Each row was made from one small tree. Brackets hold a mark, then the marks that hang from it, in alphabetical order. Every link used is in the known rows. Write each row's tree.
Known rows
{limu {vata {laro {dufore {rinol mufav}}}}}: -0.91 +0.74 -0.70 -0.17 +1.20 -1.06 -0.24 +1.12 +0.25 -2.57 -0.88 +2.26 +0.04 +0.73 +0.87 +0.59 -1.44 -3.65
{muba limu}: +1.18 -0.25 +0.39 -0.89 -0.54 -0.46 -0.16 -0.59 +0.75 +1.43 +0.47 +2.19 +0.23 -3.21 -0.42 +0.82 +2.02 +3.80
{rinol mufav}: -1.46 +2.13 +1.74 -0.48 +0.50 -1.99 -0.67 -0.66 +1.90 +2.20 +0.48 -1.30 +0.42 +0.78 -0.50 +1.18 -3.33 +3.68
{vata laro}: -3.06 +1.67 +0.77 -0.62 -0.22 -0.83 +0.26 -1.36 +0.77 +0.70 +0.46 +7.76 +0.06 -2.42 -0.37 +2.06 -2.67 +4.79
{limu vata}: -1.71 +0.44 +1.26 +0.22 +0.44 -0.19 +0.18 -1.59 +1.73 -0.35 +0.99 -2.95 +0.72 -3.11 +0.17 +0.99 -1.34 +3.27
{muba letuzom}: -2.17 +1.68 +2.79 +0.71 -0.44 -0.44 +0.04 -1.49 -0.84 +1.47 -0.15 -3.69 +0.26 -3.35 -0.01 +0.47 +0.41 +4.18
{laro {dufore {rinol mufav}} vata}: +0.62 +0.28 +1.71 -0.22 +0.83 -1.73 -0.30 +0.51 +1.16 +1.69 -0.19 -3.57 -0.85 +0.10 +0.94 -0.09 -3.59 -7.22
{laro dufore vata}: -2.13 +0.23 +2.86 -0.30 +0.57 -1.56 +0.34 -1.83 +1.51 +1.47 +0.50 -0.95 -0.58 -3.67 +0.79 +1.42 -1.77 -5.36
{vata {laro {dufore {rinol mufav}}}}: -0.68 +1.64 -0.04 -0.58 +0.55 -1.79 -0.49 +1.16 +0.33 -0.69 -1.02 +3.88 -0.39 +0.86 +0.42 +0.72 -3.31 -2.85
{vata {laro {dufore {rinol muba}}}}: -1.84 +0.66 -1.36 +0.04 -0.56 +1.44 -0.03 +1.14 +0.00 -3.49 -1.33 +3.16 -0.32 -0.25 +0.05 -0.06 -2.36 -2.32
{dufore {laro vata} rinol}: +3.44 -1.73 +0.83 -0.12 -0.25 -0.47 +1.14 -2.38 +0.27 +2.60 +2.88 -0.03 -0.64 -2.39 +0.40 -1.18 -2.59 -0.77
{muba letuzom {limu {vata {laro dufore}}}}: -1.24 -0.69 -0.20 +0.03 +0.40 -0.12 +0.46 +0.08 -3.07 -2.81 -1.64 +5.82 +0.26 -3.80 +0.88 +1.29 +9.10 -1.85
{rinol {muba letuzom} mufav}: -2.81 +1.97 +1.15 +0.85 -0.07 +0.60 -0.81 +0.46 -1.05 +0.07 -1.30 -4.55 +0.63 +2.82 -0.83 +0.04 +1.10 +4.29
{vata {laro {dufore rinol}}}: -1.05 +1.13 +0.14 -0.38 -0.16 -0.62 +0.14 +0.16 +0.20 -1.34 -0.60 +3.95 -0.52 -2.74 +0.63 +0.60 -2.97 -2.45
{mufav {rinol {muba letuzom {limu vata}}}}: +1.69 -1.21 -0.87 +0.99 -0.14 +3.28 -0.06 +2.75 -2.31 -1.99 -1.22 +0.26 +0.67 -1.55 +0.05 -0.03 +7.93 +5.11
{rinol {muba limu} mufav}: +0.51 +0.04 -1.21 -0.72 -0.17 +0.48 -1.01 +1.36 +0.62 +0.10 -0.67 +1.39 +0.55 +2.89 -1.24 +0.39 +2.55 +3.68
{muba letuzom limu}: +0.74 +0.01 +1.22 -0.03 -0.73 +0.02 -0.09 -0.42 -1.85 +1.41 -0.59 -0.18 +0.25 -3.67 -0.11 +0.26 +5.56 +3.88
{laro vata}: -1.67 +0.26 +2.50 -0.25 +0.03 -0.81 +0.45 -1.98 +1.59 +3.05 +1.25 +0.31 -0.38 -3.32 +0.17 +1.30 -2.85 +0.31
{laro {dufore {rinol muba mufav}} vata}: -0.22 -0.08 +0.22 +0.12 +0.42 +0.38 -0.50 +1.50 +0.85 -0.40 -0.94 -4.24 -0.61 +2.53 +0.38 -0.69 -3.01 -7.05
{rinol dufore}: -1.81 +1.41 +0.63 -0.07 -0.60 -1.52 +0.11 -1.46 +1.30 +3.69 +0.38 -1.88 +0.06 -0.42 -0.34 +0.88 -2.88 +3.71

Which tree is each row?
+2.41 -2.15 -0.56 +0.33 -0.60 +1.61 +0.97 -1.39 -0.07 +0.51 +2.22 -0.80 -0.41 +0.15 -0.16 -1.70 -1.83 -0.41 -> {dufore {laro vata} {rinol muba}}
+2.17 -0.48 -1.07 -0.38 -0.62 +2.18 -0.37 +2.48 +0.36 -0.06 -0.30 +4.35 +0.24 -0.88 -0.75 +0.61 +2.73 +5.79 -> {mufav {rinol {muba limu}}}
+0.45 -0.45 +1.82 -0.10 +0.11 -0.59 +0.34 -0.46 +1.01 +0.99 +0.16 -3.42 -0.95 -3.52 +1.13 -0.24 -3.47 -6.94 -> {laro {dufore rinol} vata}
-0.14 -0.84 -1.11 +0.07 +0.13 -1.07 +0.46 -1.51 +0.07 +4.00 +1.63 +1.24 -0.16 +6.14 -0.83 -0.16 -0.28 +0.58 -> {rinol {dufore {laro vata}} muba mufav}
-1.67 +1.28 -1.55 -0.23 +0.14 +0.34 -0.65 +2.19 +0.08 -2.69 -1.73 +3.09 -0.19 +3.46 -0.23 +0.13 -2.45 -2.54 -> {vata {laro {dufore {rinol muba mufav}}}}
-0.71 -0.72 -0.53 +0.01 -0.07 +0.61 +0.54 -0.05 -3.05 -1.30 -0.90 +7.06 +0.45 -3.50 +0.28 +1.14 +7.97 +3.71 -> {muba letuzom {limu {vata laro}}}
-0.58 +0.62 -0.86 +1.01 -0.34 -0.65 +0.12 -1.04 -2.34 +2.50 +0.18 -2.79 +0.52 +6.07 -1.03 -0.95 +3.35 +4.40 -> {rinol {dufore laro} {muba letuzom} mufav}
-1.10 +0.11 -0.51 +0.08 +0.49 +0.00 +0.42 +0.18 +0.17 -3.25 -0.53 +2.24 -0.09 -2.88 +1.14 +0.45 -1.32 -3.38 -> {limu {vata {laro {dufore rinol}}}}
-0.27 +1.07 -0.37 +0.22 +0.16 +0.24 -0.97 +1.83 +1.11 -1.98 -1.33 -5.88 +0.05 +2.99 -0.16 -0.87 -3.15 -3.22 -> {laro {dufore {rinol muba mufav}}}
+2.48 -2.90 -3.71 +0.08 -0.47 +0.98 +0.81 -1.12 -0.88 -0.17 +1.36 +1.30 +0.78 +2.31 -0.74 -0.89 +6.34 +3.48 -> {rinol {dufore laro} {muba {limu vata}}}
-1.59 -1.33 -2.51 -0.49 +0.25 +1.45 +0.22 +0.85 -0.74 -4.85 -1.30 +7.30 +0.48 -0.88 -0.02 +1.25 +6.08 -1.64 -> {rinol {muba {limu {vata {laro dufore}}}}}
+1.83 -0.75 -0.28 +1.20 -1.10 +1.97 +0.57 -0.89 -2.38 -1.12 +0.75 -4.69 +0.26 +0.01 -0.33 -2.50 +1.44 +3.52 -> {dufore laro {rinol {muba letuzom}}}
+3.09 -0.70 -2.18 -0.44 -0.60 +1.50 -1.00 +2.72 +0.12 -0.49 -0.99 -1.07 +0.18 +3.09 -0.85 -1.21 +0.76 +2.08 -> {dufore {rinol {muba limu} mufav}}
+2.63 -0.33 -1.31 +0.17 -0.20 +0.45 -0.20 -0.15 +0.34 -0.26 +1.48 -2.60 +0.37 +4.09 -0.91 -1.80 -2.50 +2.94 -> {dufore laro {rinol muba mufav}}
+2.65 -1.50 -0.79 +0.06 +0.08 +0.54 +0.30 -0.39 +0.08 +1.27 +1.82 -0.76 -0.33 +3.74 -0.41 -1.60 -1.96 -0.72 -> {dufore {laro vata} {rinol muba mufav}}
-3.62 +0.72 +0.45 -0.21 +0.92 -0.88 +0.45 -1.14 +0.64 -2.72 -0.13 +4.71 +0.31 -3.02 +0.76 +2.07 +0.21 -1.86 -> {limu {vata {laro dufore}}}
+0.50 +1.40 +1.15 -0.20 +0.56 -1.81 -0.84 +0.84 +1.36 +0.17 -0.58 -5.04 -0.16 +0.48 +0.42 -0.31 -3.98 -3.58 -> {laro {dufore {rinol mufav}}}
+0.54 -1.17 +0.56 -0.18 -0.19 -2.11 +1.30 -3.46 +0.28 +5.36 +2.75 +2.15 -0.51 -0.01 -0.01 +0.18 -0.82 +0.63 -> {rinol {dufore {laro vata}}}
-0.37 -0.80 +0.51 +0.39 -0.27 +1.44 +0.14 +0.52 +0.75 -1.14 -0.61 -4.25 -0.77 -1.08 +0.61 -0.82 -2.67 -6.62 -> {laro {dufore {rinol muba}} vata}
-0.71 +1.29 +0.52 +1.04 -0.04 +0.79 -0.92 +1.99 -1.54 -2.01 -2.42 -8.21 +0.07 +2.52 +0.16 -1.42 +0.56 -3.25 -> {laro {dufore {rinol {muba letuzom} mufav}}}
+3.00 -1.63 -2.90 -0.04 +0.06 +2.16 -0.77 +2.68 +0.03 -2.40 -0.86 -2.78 +0.61 +2.84 -0.37 -1.31 +2.47 +1.26 -> {dufore {rinol {muba {limu vata}} mufav}}
+3.52 -1.09 +0.69 -0.36 +0.47 -1.52 +0.46 -1.40 +0.34 +3.37 +2.60 +0.09 -0.54 +1.21 +0.22 -1.02 -2.75 -0.96 -> {dufore {laro vata} {rinol mufav}}
